Each row comes from the steps of one path. Every step used is in the known rows, and no mark comes twice. Write the path behind each row, first mark first.
Known rows:
nimer/fetup/tovub/nere/vebazu/gezazon: [ 3.04 -0.45 -0.16 -1.34 -0.69 -2.24  0.02  0.45  1.29 -2.37  0.82 -0.90
 -1.42 -0.56 -2.07 -0.48  2.08  3.46  0.15 -2.46 -2.37 -1.61 -1.14 -3.49]
gezazon/tovub/nere/nimer/fetup/vebazu: [ 4.65 -0.34  1.69 -1.84 -0.41 -1.49  0.10  0.98  1.83 -1.71  0.19 -1.31
  0.57 -0.32 -1.88  0.61  1.21  2.93 -0.09 -2.40 -3.93 -2.49 -0.74 -4.66]
vebazu/nere/nimer: [ 0.13 -0.25  1.09 -3.43 -1.65 -3.50 -0.23 -1.93  1.22  1.33  1.24 -0.62
 -0.59 -1.37 -3.02 -0.42 -1.21  1.37  0.69 -2.36 -2.85 -3.06  0.02 -4.25]
nimer/fetup/vebazu: [ 2.32 -0.04  0.99 -1.81 -1.62 -3.00 -0.19  1.14  2.86 -2.67 -0.50 -2.57
 -2.31  0.09 -1.41  0.92  0.84  1.92  1.54 -1.27 -2.85 -1.34  0.51 -3.90]
nere/nimer: [ 1.25 -0.01  1.54 -2.85 -1.06 -3.27 -0.58 -1.73  1.11  0.81  1.15 -1.18
 -0.62  0.37 -3.34  0.51 -0.69  2.13  0.68 -0.37 -3.04 -3.60  0.70 -3.53]
gezazon/vebazu/nere/nimer/fetup: [ 1.54 -0.57  0.63 -2.89 -1.09 -2.74 -0.46 -0.32  0.89 -1.05  1.09 -2.39
  0.14 -2.12 -2.04  0.41 -0.54  0.39  0.33 -1.36 -2.43 -2.29 -0.37 -5.15]
vebazu/fetup/tovub: [ 1.15  0.68  0.56 -1.92 -0.75 -3.41 -0.21 -0.61  0.82 -0.33  0.38  2.22
 -1.35 -0.40 -0.75 -0.03 -0.68  3.40  0.47 -0.36 -2.64 -1.46 -0.74 -2.69]
gezazon/nimer/fetup: [ 1.71  0.58  1.65 -2.25 -1.66 -1.85 -0.25 -1.44  2.63 -1.25  0.04 -1.30
 -1.79  0.02 -2.53  2.43  0.54  1.60  1.86 -1.05 -1.94 -1.45 -0.05 -4.28]
fetup/vebazu: [ 1.05 -0.04  0.88 -2.54 -2.05 -3.01 -0.17  0.40  2.04 -1.04  0.38 -1.92
 -1.44  0.23 -1.51  1.03 -0.29  2.60  1.16 -1.41 -3.65 -3.09  0.65 -3.65]
fetup/vebazu/gezazon/tovub/nere: [ 2.87 -0.81  0.34 -1.72 -1.51 -1.52  0.27  1.20  1.14 -1.79  0.15 -1.17
  0.11 -0.93 -1.33 -0.96  1.64  3.69 -0.22 -3.31 -4.05 -2.79 -0.58 -4.02]
fetup/tovub/nere/nimer: [ 2.84  0.68  0.73 -2.37 -0.48 -3.15 -0.31 -1.55  0.45  0.95  1.79  0.55
 -0.06  0.37 -2.40  0.44 -0.53  3.22  0.41 -0.68 -3.54 -4.09  0.28 -2.98]
gezazon/nimer/fetup/vebazu/nere/tovub: [ 2.53  0.35  1.71 -3.39 -2.19 -2.51  0.96 -0.19  3.72 -2.15 -0.37 -1.07
 -1.19 -1.74 -1.95  2.02  1.19  2.17  1.74 -4.32 -3.21 -1.54 -0.50 -5.32]
nimer/fetup/vebazu/gezazon/tovub/nere: [ 4.00 -0.79  0.48 -1.07 -1.13 -1.49  0.20  1.90  2.06 -3.31 -0.67 -1.71
 -0.85 -0.94 -1.20 -0.97  2.66  2.85  0.26 -3.11 -3.39 -1.13 -0.60 -4.31]
nere/vebazu: [-0.65 -0.85  0.68 -2.62 -1.64 -1.94 -0.17 -0.65  1.40 -0.64  1.22 -2.12
 -1.40  0.22 -2.74  1.39 -0.54  2.94  0.18 -1.84 -2.68 -2.91 -1.05 -3.58]
vebazu/fetup/tovub/nere/nimer: [ 2.89  0.52  0.63 -2.33 -0.12 -3.48 -0.24 -0.50  1.15 -0.15  1.81  2.43
  0.27  0.00 -1.42 -0.14 -0.48  3.47 -0.23 -0.38 -3.99 -2.90 -0.85 -2.89]
nere/nimer/fetup/vebazu/gezazon: [ 3.77 -0.47  1.38 -2.65 -1.02 -3.92 -0.32  0.82  2.26 -2.34  0.43 -2.41
 -1.02 -0.82 -3.08 -0.55  1.98  2.84  0.82 -1.74 -2.84 -2.51  0.52 -4.64]
gezazon/nimer/fetup/vebazu: [ 2.68  0.67  1.91 -2.80 -2.07 -2.43 -0.06 -0.02  3.42 -2.22  0.16 -2.04
 -1.60 -0.28 -2.16  2.78  1.00  2.29  2.07 -1.56 -2.50 -2.14  0.02 -4.89]
vebazu/gezazon/nimer/fetup/tovub: [ 2.71  0.54  1.01 -2.00 -1.33 -2.69 -0.14 -1.25  1.27 -1.31  0.05 -0.26
 -1.80 -1.30 -2.68  0.26  2.14  3.06  1.52 -1.91 -1.06 -1.48 -0.30 -4.27]
gezazon/tovub/nere/nimer/fetup: [ 3.84 -0.28  1.42 -1.33 -0.10 -1.02 -0.11 -0.30  1.04 -0.76  0.04 -0.59
  0.41 -0.07 -2.23  0.23  0.83  2.32 -0.22 -1.81 -3.45 -1.99 -0.89 -4.02]
tovub/fetup/vebazu: [ 1.92 -0.71  0.61 -1.95 -1.36 -3.19 -0.04  0.23  1.77 -2.04 -0.08 -2.45
 -1.71 -0.14 -1.65  0.88  0.29  2.52  0.76 -1.25 -2.55 -1.81  1.49 -3.40]
fetup/tovub: [ 0.89  0.86  0.70 -1.91 -1.12 -3.12 -0.31 -1.53  0.08  0.77  0.31  0.23
 -1.76  0.04 -1.71  0.64 -0.69  2.93  1.30 -0.65 -2.06 -2.48  0.32 -2.71]
gezazon/tovub/nere/vebazu/fetup: [ 1.55 -0.94  0.59 -1.61 -0.59 -0.23  0.33  0.64  1.08 -1.33  0.91  0.50
  0.58 -0.56 -1.17  0.47 -0.01  3.60 -1.41 -2.73 -3.98 -1.96 -2.88 -3.79]

Write each row's path:
[ 2.96 -1.18  0.35 -1.88 -1.19 -2.91  1.05  0.38  1.51 -2.62 -1.07 -1.37
 -1.20 -0.82 -1.95 -0.72  2.11  3.45  0.03 -3.76 -3.68 -1.24  1.13 -3.21] | nere/tovub/fetup/vebazu/gezazon
[ 2.84  0.58  1.18 -2.56 -1.10 -1.66  0.10 -0.83  2.38 -1.60  1.46 -0.84
 -0.88 -0.43 -2.52  2.96  0.99  3.32  1.02 -2.01 -2.17 -2.60 -1.46 -4.53] | gezazon/nimer/fetup/tovub/nere/vebazu
[ 1.21 -0.71  0.66 -1.14 -1.19 -1.25 -0.07 -0.71 -0.32 -0.35 -0.69 -0.37
 -0.91 -1.05 -2.10 -1.60  1.26  2.93 -0.06 -2.62 -2.14 -1.41 -0.65 -3.51] | vebazu/gezazon/tovub
[ 3.43  0.66  1.72 -2.22 -0.19 -3.87 -0.47 -0.99  1.05 -0.39  0.41 -0.62
 -1.45 -0.21 -2.88  0.47  0.67  2.61  1.16 -0.32 -1.76 -2.32  0.35 -3.86] | nere/nimer/fetup/tovub
[ 0.06 -0.62 -0.13 -2.80 -1.79 -1.88  0.53 -0.59  0.43 -0.48  0.17 -1.12
  0.21 -1.86 -1.10  0.39 -0.89  0.94  0.04 -3.09 -3.89 -2.07 -0.43 -4.09] | gezazon/vebazu/nere/tovub
[ 0.55 -1.41  0.74 -1.94 -1.22 -0.93  0.18 -0.02  0.08 -1.08  0.40 -1.54
 -0.68 -1.35 -2.78 -0.53  1.34  4.11 -0.82 -3.68 -2.02 -2.23 -2.09 -4.29] | nere/vebazu/gezazon/tovub
[-0.28 -0.37  0.37 -2.69 -2.02 -2.50  0.91 -1.51  1.43  0.43 -0.44  0.23
 -1.12 -1.27 -1.76 -0.57 -0.70  1.45  0.68 -4.24 -3.89 -1.52 -0.16 -3.37] | vebazu/nere/tovub
[ 2.15 -0.99  0.17 -2.30 -1.58 -1.07  0.13 -0.21  2.64 -2.48  1.70 -1.73
 -0.48 -0.40 -3.00  0.79  1.90  2.96 -0.02 -3.00 -3.21 -2.71 -1.63 -4.35] | tovub/nere/vebazu/gezazon/nimer/fetup
[ 1.35 -0.73  0.96 -2.68 -1.74 -1.79  0.11 -0.40  2.16 -2.38  0.97 -2.23
 -1.36 -1.18 -3.51  1.08  2.05  3.30  0.47 -3.01 -1.63 -2.15 -1.61 -4.87] | nere/vebazu/gezazon/nimer/fetup
[ 2.11 -0.38  0.79 -2.52 -1.93 -3.13  0.92  1.06  3.10 -2.52 -0.97 -1.46
 -1.89 -1.55 -1.20  0.00  1.12  1.77  1.26 -4.19 -3.67 -0.71 -0.03 -4.43] | nimer/fetup/vebazu/nere/tovub
[ 1.21 -0.29  1.10 -2.87 -1.32 -3.54 -0.21 -1.23  2.01 -0.18  0.57 -1.11
 -1.24 -1.49 -2.82 -0.56 -0.17  0.90  1.02 -2.39 -2.26 -1.68 -0.05 -4.50] | vebazu/nere/nimer/fetup
[ 1.94  0.42  1.20 -2.88 -0.83 -4.07 -0.17 -1.35  1.26  0.20  0.63 -0.13
 -1.38 -2.01 -2.60 -0.57 -0.14  1.76  1.14 -2.28 -1.64 -1.87 -0.15 -4.51] | vebazu/nere/nimer/fetup/tovub
[ 2.33  0.14  0.71 -2.91 -0.68 -3.35 -0.44 -0.43  0.15 -0.67  1.11 -1.41
  0.06 -2.49 -1.80  0.46 -0.44  1.31  0.50 -1.34 -1.77 -2.52 -0.44 -5.10] | gezazon/vebazu/nere/nimer/fetup/tovub
[ 1.86  0.42  1.59 -3.24 -2.39 -2.71  0.15 -0.25  3.62 -1.86  0.33 -1.75
 -1.49 -1.76 -2.06  2.13  0.62  1.70  1.99 -3.00 -2.25 -1.84 -0.45 -5.54] | gezazon/nimer/fetup/vebazu/nere
[ 2.57  1.27  1.75 -2.22 -1.27 -2.46 -0.14 -1.58  1.85 -0.81  0.09 -0.25
 -1.85 -0.50 -2.35  2.50  0.70  2.66  2.09 -1.00 -1.22 -1.65 -0.25 -4.20] | gezazon/nimer/fetup/tovub
[ 1.81 -0.71  1.11 -0.79 -0.45 -1.13  0.04 -0.99 -0.11 -0.76 -1.14 -0.90
 -1.08 -0.56 -1.70  0.38  0.29  2.46 -0.09 -1.71 -1.44 -0.49  0.09 -3.33] | gezazon/tovub/fetup
[ 1.73  0.62 -0.01 -1.65 -1.00 -2.37 -0.20 -1.30  0.49  0.53  1.08  0.64
 -0.84  0.59 -1.35  0.43 -0.63  2.86  0.73 -0.88 -3.44 -3.04  0.22 -2.36] | fetup/tovub/nere
[ 2.63  0.04  0.29 -1.50 -0.61 -2.14 -0.01  0.21  1.69 -1.90  0.85 -0.98
 -1.54  0.07 -1.76  0.97  0.86  3.02  0.51 -1.70 -2.56 -1.81 -1.05 -3.39] | nimer/fetup/tovub/nere/vebazu
[ 3.18 -0.27  0.72 -1.92 -0.58 -2.38 -0.40 -0.56  2.18 -0.99  1.20 -1.17
 -0.27  1.00 -2.65  0.23  0.37  1.54  0.43 -0.79 -4.13 -2.75  0.31 -3.39] | tovub/nere/nimer/fetup
[ 2.24  0.74  0.86 -1.24 -0.73 -3.01 -0.31 -0.56  1.08 -1.09 -0.53 -0.48
 -2.54 -0.10 -1.60  0.47  0.65  2.27  1.58 -0.59 -1.47 -0.81  0.24 -3.11] | nimer/fetup/tovub
[ 3.03 -0.95  0.73 -1.60 -0.54 -1.26 -0.09 -0.60 -0.07 -0.17  0.62 -0.10
  0.79 -0.85 -2.76 -1.77  1.38  3.23 -0.79 -2.67 -3.52 -2.89 -0.72 -3.80] | vebazu/gezazon/tovub/nere/nimer
[ 3.27 -0.66  1.01 -2.62 -1.49 -2.58  1.21 -0.25  2.05 -2.56 -0.75 -1.16
 -0.82 -1.15 -2.47  0.75  2.31  3.68  0.41 -4.04 -3.35 -1.76  0.85 -4.04] | nere/tovub/fetup/vebazu/gezazon/nimer
[ 0.60 -1.06 -0.20 -2.25 -1.22 -1.50  0.04  0.39  2.22 -1.59  2.10  0.03
 -0.06  0.33 -1.46  0.57 -0.48  3.01 -0.87 -1.78 -4.65 -2.65 -1.94 -3.09] | tovub/nere/vebazu/fetup
[ 1.64 -0.76  0.50 -1.52 -0.85 -2.30  0.86 -1.25  1.05 -1.13 -1.18 -0.61
 -1.42  0.24 -2.10  0.41  0.54  2.29  0.24 -2.45 -3.32 -0.79  1.17 -2.44] | nere/tovub/fetup
[ 1.89 -0.88  1.00 -1.87 -1.19 -1.89  0.45  0.18  0.82 -1.35 -0.88 -1.43
 -0.85 -2.38 -1.11  0.03  0.36  2.62  0.04 -3.68 -1.82 -0.90 -0.23 -4.55] | gezazon/tovub/fetup/vebazu/nere
[ 2.76 -0.54  0.47 -1.67 -1.68 -3.06 -0.05  1.42  2.42 -3.16 -0.55 -2.47
 -2.09 -0.65 -1.80 -0.69  2.18  2.41  1.16 -2.14 -2.67 -1.13  0.40 -4.04] | nimer/fetup/vebazu/gezazon
